Each row comes from the steps of one path. Every step used is in the known rows, and no mark comes twice. Write the path behind each row, first mark first.
Known rows:
B-R: [  0  13   8   0  -2   7 -19  -2  -3   0  24  -1   6  -3   9   9 -16  10
   6 -11 -22  -6   6  14   3  18 -10  11  36 -15   4   7  17 -10   8  13
  -3   4  18 -14  -1  -5]
Y-C-V-B-R: [  6  30   2  11  -1   5   0  -4  -2  -9   4 -20  -9  -9 -13  -2   2 -22
   1 -14  20  12  -8 -18  10   5 -10 -16 -27  30  -5 -10 -13   4  17  12
  13  18   4  -9   9   2]
R-C-V: [-14  -1  -2  -8 -14   1   5 -14  -5   2 -31  -1 -13  10   3 -21   2  15
  -2  -8  -9   2 -15  -8 -47  -4   6  -1  -7 -28   2 -26  27   9   4   7
  -4  15  -1   6  -4 -15]
W-B-R-C-V-Y: [-23  -2  10   8  -5  -2   6 -19   1  15  22 -20 -24   8   6  -6  17 -36
 -20  12   5 -16  -7 -24  19  14  -9   5  30  27  10  15 -36   5  14   5
  40 -11  -4 -11 -13  -5]
W-C-V: [ 11  27   5 -11  -8   1   8  -5   0  14 -18 -13 -12  23  -4  -3 -14  -5
  15  12 -21  22  -9 -34 -14  19  -3 -24 -25   0  -3 -21  14   2   4  -2
 -35  23  13   0   9   6]
C-V-B-Y-W: [ 17  32 -12   3   6  -7   3  24   0 -18  11   7  17   2  -9   4   9 -26
   0   8  -2   5  -6   5  19  -2   9  -2   3  27   4  -6  15   6  13 -17
  18 -14  -4   7  12  11]
V-Y: [ -3 -31   1   0  -6   5  -4  -5   1  23   0  25   5  -8  12  -3  -2  33
  -5 -13  24  -3  13  15  12 -19  19   5 -11 -17   8   8  -2  -5   3  -3
  -5 -11  -6  11  11 -12]
R-Y-W: [ -6 -38 -19 -12  -3   7  -4  -5 -12  -7 -24  20  22  -6   2   1  -1  13
   2 -19   7  -3  16  24 -11 -15  11  21  20 -20  -5  12  -3  -6 -32  -2
 -27  -1   1  15 -11 -11]
C-V-B-R-Y: [  4  36  -6   3  -5   3   5  -6   1  -3  25  -9  23  -1   2  -8  28 -33
   3  -3 -35  -4 -12  -9   8  14   2   4  -6  23   6  -5   1   7  24   1
  28 -15   3   0   4   4]
Z-W: [  3 -15   0  -5   6  -2  -1   8  -7  13   2  25  22   7  -3  12 -28  45
   3  10  -5   8  16  37  16   5   3  -3   1 -20  -2 -31  36 -10 -31   1
 -20 -22  26   9  -5   1]
R-Y-C-V: [  1 -18 -26 -18 -16  11   6 -31  -3   0 -35  -9   1  -2  -5 -11   9   7
   4 -22   2   8  -5  -9 -38  -9   3   7  -5   7  -4   7 -29  13 -13   2
  -6  22   3   7 -12 -12]
Y-W: [  4  -7  -1   2   7   1 -15  26 -14 -15 -11  24   5  -2  -6  13 -31  11
   3  -8  19  11  17  29  18  -8   8  -3   5 -23  -7 -10  40 -15 -19  -2
 -44  -2   3  13   6  -4]
V-B-C: [  0 -18  15  16  12   3  11  15  14   4  18  12 -16 -17  11  -9   4  43
  -6 -23 -27 -10   2  40  26 -16  -5 -16   5  -8   2  -8  -3 -22  24  11
  11  -8  -8  -8  12   1]
B-R-Y: [ -6 -11 -11 -10  -9  12 -14 -25  -3   5  13  -2  21  -8  13   1   7   7
   5 -16 -30 -19   4  10 -25  14  -6  31  46 -13   5  24 -16  -3  -2  10
  10   4  15 -11 -13  -8]
Y-C: [  6 -20  -3  -3  -3  10  -6  -6   0   0 -23  -1 -26  -8  -7  -4 -24  37
   1 -30  21  17   7  11   5 -10  -7 -16  -8 -10  -7  -4  -1  -9  -5  14
 -25  28   6  -5   4 -13]
V-Y-C: [ -2 -30  -2   3  -6   8  -4 -17   0  17 -18  12 -13 -16   1  -2  -7  30
  -6 -21  60   5  14   0   5 -26   9   0 -27  -5   0  16 -33  -2  -3   5
  -3  13  -6   2  11 -14]
Z-V: [  2   0 -11 -11  -1  -1  -8  -8  13  10   3  -8   1   4   3  -1 -17  26
   4   7 -18  13   4  -3 -21  20  -3 -15 -49 -26  -5 -17  66   2  -1  10
  -9  -3   6   5  10  -6]
R-Y: [ -3 -45 -17 -19 -12  12   3 -21   1   9 -18  14  13  -4  10 -12  10  34
   0 -27 -24  -8   4  20 -11 -10   9  16  18 -23   3  13  -4  -4 -11   2
 -11  -2   4   7 -12 -14]
R-W-C-V: [  5   1  16 -13  -3  -3   4   0  -2 -17 -17  -6   8  12  -3  -3   2  -7
  17  13 -27   9 -15 -17 -20   0   3   0  -7 -18  -6  -3   6   8 -15  -6
 -38   8   2  -1 -21  13]
R-C-V-Y: [-18  -9   0  -5 -15   0   7 -24  -5  12 -30   2  -9   6   6 -22  15  10
  -6  -4  18  -3 -12 -19 -44 -18  15   7 -21 -24   7 -12  -1  13   5   0
   8   8 -13   8   0 -16]
C-V: [ 11  35  -9  -8  -8   1  -1   9   0  -2  -6   6   6  16  -4  -1 -10  -5
   9  -3 -26  18 -13  -2  -5  10  10 -15 -11   1   3 -22  45   8  10  -8
 -20  -6   7  13   7  -1]
Y-W-C-V-B: [  9  26   7   7   9  -5   4  21 -11  -8 -10  -3  -2   9 -14   9 -15 -31
   9  15  21  17   6 -17  20   6   1 -18 -34   6 -10 -24  16  -7 -11  -6
 -36   8   1   7  12  11]
V-B: [  2 -18   8  11   6   5   7  16   4   6  27  14   0 -17   7 -13  10  25
  -9 -23 -20  -3   2  35  56  -5   8 -17 -13  -4   5 -17  25 -23  24  11
   4 -21  -2   2  13  -1]
Z-V-B: [  1  -5  -5   3   5  -1   0  -1  16   8  22  -7   8 -12   5  -9   5  16
  -4   5 -16   4   1   5  15  16  -5 -21 -65  -9  -4 -20  56  -5  14  14
  15 -20  -1   3  19   1]

Write each row's path:
[ 10  18  -9  -4  -7   4  -1  -4  -2  -8 -25 -10 -17   5 -14  -1 -21   2
   7 -14  12  25  -6 -14 -11  -2  -4 -20 -25   9  -6 -15   4   8   0   3
 -18  26   7   2   5  -4] => Y-C-V
[-16  18   7   1 -12   2  -8 -25  -7   6   0 -14   0   1   9  -6  12 -15
   0   3   9 -13  -8 -18 -48   7  -5  24  12 -14   7   3 -11  12  11   9
  28  15   2 -12  -4 -12] => B-R-C-V-Y
[-17   5   5   3   5  -9  12 -11  -9  14  18  -7   7  19  -4  11  -4 -17
 -11  34  -4  -4   0   0  20  25 -12   0  23  22   2 -20  -4   4 -22   2
  24 -26  20  -4 -23   7] => Z-W-B-R-C-V
[ 11 -14  -4   9  15  -2  -3  31  -1 -12  19  17  13 -19   0   5   7  14
 -11  -8   5 -14  13  37  48 -13   5   7  25  11   5  11  -2 -18   6  -6
  24 -14  -7   0  10   6] => V-B-Y-W
[ 17  -9 -10 -11   9  -4 -11  17  -5  -6 -19   6   1   5  -6  21 -22  18
   5   9  11  -3  17   9  -9  -3  -5  15  48  -2  -3  23 -19  -7 -22 -15
 -13  25   4  -7  -1   5] => B-Y-W-C
[-19  -4   9  -1  -6   7 -13 -23  -6   3   3  -8 -10  -7  12  -8  -3  20
  -2 -13  -9 -19   1   5 -34  12 -12  21  34 -31   4   0   4  -6   4  21
  12  19   9 -19 -11 -15] => B-R-C
[ 17  26 -14  -1   0  -4   6  14   7  -5  16   0  14   4  -2  -4  18  -8
  -1   1 -25   1 -12   2  22   3   6  -6   4  27   8  -3  12   6  25 -13
  30 -15   0   5  11   9] => C-V-B-Y
[ 17 -20 -19 -13  -1   3 -14  -2   6  -5 -21   0 -11  -7  -5   6 -14  45
  -4 -18  14  -2   9  15 -14 -12  -9  12  49   9   1  31 -31  -3  -6  -4
  14  31   6 -14  -3  -8] => B-Y-C
[ -2 -10 -11  -5  -4  -2  -8 -16  12  23   3  -2  11  -7   7  -2  -6  17
  -1  12  19   6   9 -11 -23   2   6  -1 -60 -20  -1   3  33   8  -2   5
   9 -10  -6   8  17  -6] => Z-V-Y
[  3  -6  22  -3   0  -4  13   3  -1 -19  -3  -6   5   1  -1  -9  19 -12
  10  12 -20   3 -18 -17   4   0   3  -1 -16 -10  -4  -9   4   3  -3  -3
 -23  -2  -2  -1 -15  15] => R-W-C-V-B
[-13  -6   4   2  -7   0  16 -11   0   2 -14  -4 -14   1   4 -28  19  10
  -8 -12  -6  -4 -18  -1 -16  -6   5  -5 -24 -14   4 -31  18   3  18   9
  15   1 -11   3   1 -10] => R-C-V-B
[ -9   1   5   9   3  -6  16   6  15  14  11  -1 -34  16   2   1  -1 -10
 -14   7 -15  -2  -4  -5  21  -5  -5 -21  25  31   5  10 -35   6  12 -10
  17 -16 -12   1  -4   5] => W-B-C-V-Y
[ 10  -6  14  -8   2  -6   9   4   3 -22  -5  -8  11   1  -2  -4  20  -8
   9  16 -23  -8 -16 -13  -7  -4   1  10  11   2  -1  11 -15   6  -6 -12
  -2   4  -5  -7 -20  17] => R-W-C-V-B-Y
[ 22  15 -16 -11   4  -9  -7  18  -4  -9 -21   2   7  13 -12  20 -18  -5
   8  16  15   4   8  -8 -22   2  -6  12  39  10  -2  18 -11   3 -19 -21
  -9  23   5  -4   1   9] => B-Y-W-C-V
[  4  28  -9   2  -4  -5  -4  13 -11  -3 -10  16  19  10  -7   9  -6 -25
   6  13  39  15   1 -10  -3 -11  23   0 -32   6   1  -7  14  13  -3 -18
 -17 -13  -8  22  14   1] => C-V-Y-W
[  9  37  15   5  -1  -1  11  -4   3  12  13 -26  -7  11  -3  -2   5 -26
  10  14 -25   9  -9 -36  11  27 -11 -21 -27  14   0 -18  -2  -3  19   6
  -3  16  10 -12  11  13] => W-C-V-B-R
[ -9 -18  17   1   6  -7  11   9   9 -24   5   1 -13   6   1  -2  10  -7
  -4   7 -36  -9 -17  11   9  -9  -5  -2  40   6  -1  14 -19   7  -8 -10
  -6 -18 -11  -2 -34   8] => R-W-B-C-V
[ -4 -46   3 -10   6  -6   1   9   8 -22  12   9   0  -4   2   0  15   7
 -10   3 -28 -21  -6  18  33 -10  -1  15  71   9   5  39 -17  -1 -13 -14
  10 -22  -6  -4 -36   6] => R-W-B-Y
[  4  23   4  10   3  -5   1  12   3  -3 -20  11 -11   7  -1  11 -14   3
   7   3  15   3   1   5 -42 -23   2  -1   2  -8  -4  -2 -20  11  -5 -13
  -9   7 -12   8  10   2] => B-C-V-Y-W
[  6  21  -7  -2 -12  -1  -3  -3   0  11  -4  12  14  11   1  -4   4 -11
   4   4  13  12  -7 -13  -7  -6  20  -5 -27   6   7  -5  14  14  10 -13
  -6 -10  -3  17  14  -2] => C-V-Y
[-10 -22 -17  -4   0   0  11   0  -3  -8 -16   2  -2  10  -3   4   8 -20
  -7  -1  -3  -5   4   5  -6  -9   0   9  34  15  -5  14 -36   6 -23 -13
  -6  -8  -8  10 -19  -2] => R-Y-W-B-C-V
[  9  -1 -16   1  11  -8  -6  11  10  -3  19  -8  15 -12  -2   5   4   3
  -6  18   0  -5  10   6   2   8  -6   0 -33   5  -5   1  33  -2   1   1
  28 -11  -6  -1  14   5] => Z-V-B-Y-W
[-13  15   4  10   8  -7  -4  10 -14 -16   9 -10 -12   7 -10  11 -10 -48
  -9  15  18  -4   4 -11  24  12  -8   0  29  17  -3   1  -2  -1 -12  -1
  -3  -7  -2   0 -13   2] => Y-W-B-R-C-V
[ -2  10 -13 -10 -12  12  -9 -32  -4  -6  -4 -20  12  -4  -1   3   5 -15
   7 -13  -6  -6  -3 -18 -37  12 -12  24  29  11  -1  21 -35  10  -6  12
  14  24  13 -13 -15  -6] => B-R-Y-C-V
[ 12 -15   2   7  15  -3   4  23   1  -1  10   7   3 -13  -2   5   6  10
  -7  -1  10 -12  12  20  40  -5  -4   2  17  13   0  10 -16 -18   4  -5
  18   1  -3  -7  10   8] => V-B-Y-W-C
[ -6 -12   9  11   7   7   4  -4  -6   2  26  -9  15 -18   6   0  22 -16
  -3  -7  -3 -20   7   4  26   9  -7  15   6   7  -1   8 -31 -17   5  13
  17  -2   1 -13   2   4] => V-B-R-Y-W-C
[  4  37  12   8   1  -3   2   8  -2 -20  32  -6  23  -4  -2  -1  24 -37
   6   5 -29  -2 -16  -7  21  11   4   2  -7  16   5 -10  18   7  22   0
  19 -20   1  -1  -3  12] => C-V-B-R-W
[ -2  13  23  -2  -4  -1 -11 -16  -6 -10  12 -15  17   0   3  10  12 -31
  12  19  -4 -12  -7 -30 -26  12  -7  27  14  -5   1  19 -28  10  -6   0
  -1   9   4 -16 -18  11] => B-R-W-C-V-Y
[-23 -27  10  13   5  -2  -4  -3  -9   9   8   7  -7 -10   4   4   6 -23
 -17   8  59 -17  17  -5  26 -13   6  18  12   3   3  22 -39  -4 -13   0
  15 -11 -16   3  -5  -8] => V-Y-W-B-R-C
[  2  19   4   6  -2  -2   4   1  12   5 -13   9 -13   8   5   3  -6  20
   5  -2  -6   2  -6   4 -52 -18   0  -4   4  -8   2   1 -19  11   9  -9
   0   8  -8   2   9  -2] => B-C-V-Y
[  5  18   7  -6  -9  -1   9 -11   1  25 -18 -14  -7  18  -1  -2  -4  -7
  10  16   8  16  -5 -40 -13   9   4 -15 -36   3   0  -7 -13   6   4  -8
 -24  17   2   3  12   5] => W-C-V-Y
[ -2 -20   8   5   3   0  -4   3 -10  16 -15  14   0  -3   2  11 -13   4
   2   7  62   4  19  -6   9 -16  13   4 -28 -13  -4  12 -17  -9 -18  -6
 -30   7 -10   8  13  -2] => V-Y-W-C
[ -9 -24   9   8   8  -1  12  12  17  11  13   4 -43   9   5   0 -12  23
 -14  -8 -33  -5   0  22  35  -1 -16 -22  50  14   2  13 -20 -13   7   2
   1 -10  -4  -7 -11   0] => W-B-C
[ -3  12   0   6   6  -1  -6  -7  13   6  40 -21  12 -13   6  -1   7  -2
  -3  10 -22  -3   2  -4   7  28 -12  -8 -53  -4  -2  -8  41  -4  17  21
  31 -14   3 -11  15   4] => Z-V-B-R
[  4  23   9   8   0   3   1  -5  -2 -25   4 -18  -3 -12 -13  -3  11 -27
   3  -7  16   6 -13 -14   8  -3  -7  -6 -22  23  -5  -5 -19   8   9   9
   7  13   1 -10  -5   7] => Y-C-V-B-R-W
[ -4 -22   1   6   4   1 -11  12 -10   7  -5  31  13  -9   2  10 -11   8
  -3  -4  53   1  22  17  18 -25  20  12 -14 -16   0  12   0  -7 -16  -8
 -20 -10 -12  16  13  -7] => V-Y-W
[ -3  10   2  11  15  -8   6  31  -3 -15  -2   6 -22  13 -12  16 -21 -26
  -6   9   4   7   5   7  25  -2  -7 -18  28  18  -8   0  -3  -3 -14 -12
 -18 -10  -7   6  -3   6] => Y-W-B-C-V
[ -3  -5   1  10   9  -4   3   2  21   9  18 -11 -11 -11   7  -7   1  29
  -4   3 -26  -1   0   9 -13   7 -13 -20 -51 -16  -7 -17  33  -4  15  16
  21  -9  -7  -5  16   2] => Z-V-B-C
